Each row was made from one small tree. The marks that hang from a mark follow it in brackets, in alphabetical order. Every link used is in the known rows. Write each row's tree.
Known rows
G(X(K R(M) V)): [-10.1 -13.3 -24.1 -25.0 -44.7  30.7  11.9  17.6 -47.6   7.7 -22.3  25.4
 -12.6  -4.4  -3.5  50.5  70.4  31.1   4.5 -21.7  34.4   8.5 -55.9]
V(X(K R(M))): [-11.0  -5.4 -27.0 -27.2 -48.2  20.7  11.0  20.0 -13.1  -7.8 -15.2  11.7
  16.7  -1.7   8.5  24.8  51.4  40.5 -60.0 -12.7  14.5  10.6 -65.6]
X(G): [ -9.5 -19.2  14.9  -3.0 -26.8  15.1  -8.5 -15.4 -14.3 -22.5 -10.7 -11.8
  -2.2   4.0   9.7  37.2  15.5  45.5 -10.3  15.0   8.3  15.1 -15.0]
L(X): [  1.5 -13.6 -18.4  -7.4  -8.2  10.6  -4.7   0.3   0.0   7.6   5.2 -18.5
  28.2 -26.9  -6.2  23.8   7.7  23.6  -6.6  -9.4   1.7  18.7 -10.8]
L(X(G V)): [  0.7 -23.5  -3.3 -16.1  -7.0   5.2 -12.4 -10.3 -30.1  -1.7  -4.5 -15.9
   7.3  -5.7  14.6  57.9  32.2  41.1  21.4  10.8   4.6  25.2 -22.5]
Z(P V(X(G R))): [-43.8 -34.2  13.6  -4.3 -60.0 -38.2  38.7   8.9 -32.6 -51.6   5.3   2.8
  36.8   2.7  -1.1  48.0  36.0  48.4 -17.4   8.9 -17.7 -22.7 -50.0]
V(X(G R(M))): [-32.5 -23.1 -17.8 -17.7 -46.3  11.1 -21.9   0.1 -23.4  -5.8 -21.0   2.2
  14.4   9.8  13.1  40.8  52.0  52.9 -51.6  -4.1   7.5  10.2 -59.2]
X(K V): [ 20.1  -7.2  10.0 -15.2 -23.7  19.3  32.2   3.4 -29.6 -25.8 -18.1   4.0
 -18.4   8.3  12.4  34.7  27.0  22.7  10.8   9.8  18.9  18.5 -21.3]
Z(P V(X(K))): [ -4.9 -26.2  16.3 -19.3 -55.0 -16.7  79.0   9.4  -7.7 -46.6  12.8   4.1
  41.5  11.9   2.4  26.0  15.5  34.8 -12.9  11.4   0.7 -26.4 -39.2]
L(X(G K R(M))): [-11.1 -19.1 -30.6 -28.2 -19.6  30.2 -35.7  21.3 -16.4   7.5  -5.7  -2.9
  25.1 -29.1  19.9  45.2  48.7  77.1 -28.0 -13.5  18.1  36.1 -60.4]
G(X(K R V)): [-14.1   2.9  -7.6  -3.5 -42.8  16.4  46.8  12.7 -54.2  -3.6 -20.9  23.1
 -14.1 -17.7 -13.1  48.8  68.5  20.5  10.7  -8.3  26.5  -5.1 -42.7]
Z(P V(X(R))): [-34.6 -23.7   2.9  -2.6 -57.1 -35.3  53.9  16.5 -24.2 -44.3   8.2   5.2
  39.9  -3.9 -16.6  27.4  26.5  21.5 -17.4  -8.9 -18.2 -24.5 -40.2]
L(X(G V(Z))): [  3.9 -20.2  14.0   2.4  -0.1  -1.0  -5.4 -12.1 -13.9   4.2 -12.7 -16.3
  -0.7  14.3  21.1  63.2  37.6  50.5  34.0  22.2  -2.7  23.5 -14.6]
P(Z(V(X(K)))): [-19.5   1.9  -7.2 -49.8 -44.9  -2.7  85.5   4.3  -1.6 -40.4   8.6  -0.7
  33.1  20.5  -1.5  36.7  27.0  49.6 -17.1  30.1   1.4 -14.5 -66.5]
X(G K): [  1.5  -8.6  15.1 -14.2 -26.8  25.8  12.7  -5.0 -14.0 -27.8  -9.4  -7.7
   1.0   4.9  20.8  37.1  27.1  59.5 -21.9  22.1  21.2  15.9 -26.4]
Z(P): [  6.9 -23.4  11.7   7.8 -27.8 -13.2   5.7   4.8  -3.4 -36.8  -6.5 -15.3
  12.2  -8.9 -13.7   8.8   4.4  28.6  -6.6 -14.0   3.8  14.1   2.7]
G(X(K R V(Z))): [-15.6   5.1   8.1  12.3 -35.3  11.5  54.7  13.4 -40.5   0.7 -25.4  22.9
 -22.1   0.4 -11.1  58.9  77.0  26.7  20.1   2.1  15.2  -5.4 -37.9]
P(Z(V)): [-20.5 -10.1   1.2 -33.0 -22.3  -9.3  43.0   5.5  -4.8 -36.4  12.9 -10.9
  17.7  13.6 -16.6  36.9   3.7  39.0  10.1  16.8  -5.2   4.4 -34.4]
R(M X): [  9.3 -33.8 -23.4 -22.4 -43.1  19.7 -38.6  -5.2  -8.1  19.7 -14.0  12.1
  20.7  23.4 -11.5  26.4   0.8  23.2 -23.0 -22.5  11.6  16.4 -21.2]
P(Z(V(X))): [-33.1  -6.9  -4.3 -40.2 -40.2 -18.8  63.8  -6.3  -3.6 -33.2  11.4  -6.2
  35.0  25.1 -12.3  38.4  20.0  33.5 -12.0  25.8 -12.6 -13.7 -54.0]
R(X): [  5.5 -11.9  -8.6  -1.2 -43.2   8.0  -3.3  -7.8 -13.9   5.1 -13.3   8.0
  22.7   9.6 -21.2  27.1   0.5  11.6 -17.3 -10.4   4.4   1.2  -9.5]

Write each row's tree
[ -4.3 -28.2 -16.5 -15.3 -29.4  10.6 -24.9  16.5 -37.1  -8.5 -25.1   8.3
 -19.8   4.8   4.4  39.3  36.1  19.4   1.6 -21.7   6.9  35.5 -35.1] | X(R(M) V)
[ -5.3   2.6 -26.1  -5.3 -13.8  13.0  14.0  30.6 -16.0  -0.6  -0.3  -3.5
  27.0 -47.4  -2.4  25.8  36.6  39.0 -26.2 -16.1   4.6  19.3 -38.3] | L(X(K R))
[  6.6  -7.7  21.2   9.2 -38.8 -13.0  60.0   4.5  14.1 -36.4 -13.0  -3.0
  20.0  19.7   3.5  19.7  38.9  47.6 -24.0  12.7  -0.9  -8.0 -22.3] | V(X(K) Z(P))
[  4.2 -22.1   7.1  -9.8 -40.7   5.4 -11.9 -27.7 -41.4  -4.9 -21.9   8.2
  -2.3  32.5   2.4  54.8  21.7  29.4  14.0  11.0   8.3   5.9 -21.5] | R(X(G V))
[ 30.7 -20.1  22.0   9.7 -43.2 -15.1  31.3  -1.7 -16.2 -20.8 -27.3  12.4
   3.8  33.8  -8.3  36.7  26.7  38.4  22.1   1.1   0.6   4.5 -10.5] | R(X(K V(Z(P))))
[-10.4 -22.1  32.0  26.6 -23.4 -30.0   4.0   6.0 -31.4 -49.6 -29.9  -7.0
 -20.5  13.4   5.5  55.5  54.5  53.0  21.9   3.3 -11.6  22.5 -16.0] | X(G R V(Z(P)))
[-23.2  -1.3   6.6  24.3 -32.0   0.6  31.5   6.6 -39.8   7.9 -26.9  15.1
 -22.3   4.5 -18.7  56.7  68.0  13.0  25.0  -6.3   5.8  -3.7 -23.2] | G(X(R V(Z)))
[-48.2 -23.5   8.5 -11.3 -52.6  -7.2  40.0   1.5 -37.8 -28.5   2.2   7.1
  26.3  12.7   7.3  54.0  37.9  39.2 -20.6  22.2  -9.8 -22.5 -58.6] | Z(V(X(G R)))
[  5.0 -10.9  -6.6 -16.8 -13.9  22.8   1.1   2.9  -5.4  -4.6   3.6 -14.6
  26.4 -21.2  17.6  42.0  30.0  66.2 -15.0  11.6  16.3  17.3 -32.4] | L(X(G K))
[-19.1 -14.2 -18.4 -27.6 -50.2  23.3  -1.5   7.7 -20.4 -12.6 -17.9   8.1
  15.5   7.9  24.7  41.0  63.6  67.9 -55.1   4.7  17.6   7.8 -73.7] | V(X(G K R(M)))
[-13.9 -34.4  21.6 -24.0 -60.0 -13.6  63.8  -1.3 -15.0 -55.0   9.5   2.7
  38.6  20.5  15.1  40.9  26.8  64.2  -9.7  28.7   3.8 -25.9 -47.6] | Z(P V(X(G K)))
[ 18.3 -15.3  23.2  -1.3 -39.3  10.7  19.0 -17.3 -26.5  -7.9 -33.6  16.5
  -9.3  49.4  15.0  62.2  42.0  55.2  14.8  29.0   9.9   6.4 -29.9] | R(X(G K V(Z)))
[ 14.5 -15.2  33.9  -0.7 -16.6  11.6  28.0  -8.2 -20.6 -26.3 -26.6  -3.4
 -28.5  35.2  31.0  61.6  45.9  60.6  21.5  41.2   9.7  18.2 -24.7] | X(G K V(Z))
[ -8.5  -5.5   9.8 -19.9 -43.8  19.5  34.2 -14.0 -11.3 -23.1  -9.8  -1.4
  16.6  15.1  22.0  38.2  42.5  55.0 -40.1  30.0  17.3  -4.0 -43.5] | V(X(G K))
[ 20.6 -35.8 -19.9 -25.0 -41.4  14.3 -32.2 -12.0 -28.4  14.9 -25.8  15.4
  -1.5  36.4  -3.6  39.5  10.4  12.8   7.6 -18.2  12.3  20.8 -26.1] | R(M X(V))
[  1.7   1.6 -22.1 -12.0 -14.7  11.1  18.0  22.4 -37.2  -8.5  -9.2   1.7
   7.0 -36.0   5.9  41.6  49.8  29.1   2.6 -10.2   5.5  24.5 -43.5] | L(X(K R V))
[ 13.2 -15.7  -5.0 -23.5 -10.4  18.1   5.8  -3.1 -26.5  -8.8  -4.0  -9.5
   4.3  -6.8  24.8  53.9  41.2  55.0  17.8  18.9  15.0  27.1 -36.5] | L(X(G K V))
[ 12.8 -35.1  31.6  19.6 -43.1 -26.0  -2.8 -20.5 -21.3 -22.3 -29.4   0.9
   1.5  45.4  -3.8  53.2  29.3  47.7  28.4   9.5  -7.0   3.5  -6.8] | R(X(G V(Z(P))))
[ 19.2 -25.3  35.6  18.3 -20.4 -26.0  22.7   0.0  -9.0 -37.5 -22.5 -10.3
 -14.5  24.4  -3.0  34.1  23.0  27.7  35.3   0.2  -8.7  18.0   6.6] | X(V(Z(P)))
[-29.0 -17.8 -31.0  -8.0 -42.0  21.8 -12.6  11.6 -26.2  18.8 -14.7  14.7
   8.0 -15.5 -23.1  35.1  49.3  25.7 -19.2 -33.1  24.5   6.3 -37.8] | G(X(R(M)))
[  6.5  -7.9  25.9  18.1 -26.3 -20.0  39.7  27.6 -24.7 -45.9 -27.4   1.1
 -15.9   0.9  -0.5  35.3  51.0  44.1  13.1  -6.1  -4.7  17.0 -20.4] | X(K R V(Z(P)))
[ -3.8 -15.9  22.5  19.8 -36.6 -26.1  36.9  -5.4  13.0 -30.3 -13.5 -10.6
  21.1  20.6  -7.8  22.8  31.9  32.5 -19.5   4.1 -14.1  -8.2  -6.9] | V(X Z(P))
[  2.7 -36.6   8.6   9.3 -28.7 -21.1 -15.2  22.2 -18.6 -27.8 -31.7  -1.9
 -15.6  18.4  -0.5  38.0  44.8  38.5  15.6 -23.4  -8.2  33.0 -22.8] | X(R(M) V(Z(P)))
[-39.1 -40.2 -10.8 -32.4 -57.3   3.4   2.6   5.4 -31.6 -14.6  -3.2   9.2
  28.1  24.2  15.4  54.4  39.4  48.2 -25.5   8.5  -2.1  -7.8 -72.8] | Z(V(X(G R(M))))
[ -8.1  -6.9 -14.8 -11.3 -14.8  10.9   6.3  12.6 -43.8 -10.8  -9.8  -3.3
   2.2 -24.7  19.0  59.8  62.3  56.0   6.1   5.3  10.5  25.8 -52.3] | L(X(G K R V))
[ -3.0 -25.3  -5.7 -26.9 -33.4  26.7 -20.1  11.4 -46.0 -20.9 -29.2   8.4
 -21.7   9.6  28.3  54.9  55.1  61.4  -5.6   1.4  23.5  34.7 -59.1] | X(G K R(M) V)
[  2.8 -22.0  32.8  10.2 -16.1   1.2   4.2 -17.2 -21.9 -19.4 -28.8  -8.6
 -27.6  37.9  19.2  60.0  37.6  43.4  28.5  31.7  -1.2  21.6 -12.2] | X(G V(Z))
[ -2.7 -14.0 -22.5 -19.9 -31.4  30.8 -10.7  27.7 -16.6 -13.2 -16.9   7.9
   0.9 -10.5   6.5  23.6  35.3  44.1 -37.1 -19.5  17.1  30.3 -45.1] | X(K R(M))
[ -1.9 -13.5  30.1   6.4 -43.7 -12.6  45.1  -6.8   8.5 -41.4 -15.1  -9.3
  21.8  25.8  18.9  36.8  51.4  75.4 -24.3  27.2   3.7  -7.1 -28.6] | V(X(G K) Z(P))
[-35.4 -33.2 -21.2 -29.5 -54.5  -0.4  20.6  17.1 -24.8  -8.7   0.4  15.3
  30.7  16.0  -1.4  39.2  30.3  21.9 -30.3  -3.2  -5.7  -8.1 -62.6] | Z(V(X(R(M))))
[-13.2 -34.7  12.1 -11.1 -52.2 -28.2  58.7  -2.0 -11.6 -39.7  10.9  -1.3
  42.0  14.9  -9.1  26.0   7.0  23.1  -4.8   5.8 -12.3 -24.9 -27.0] | Z(P V(X))
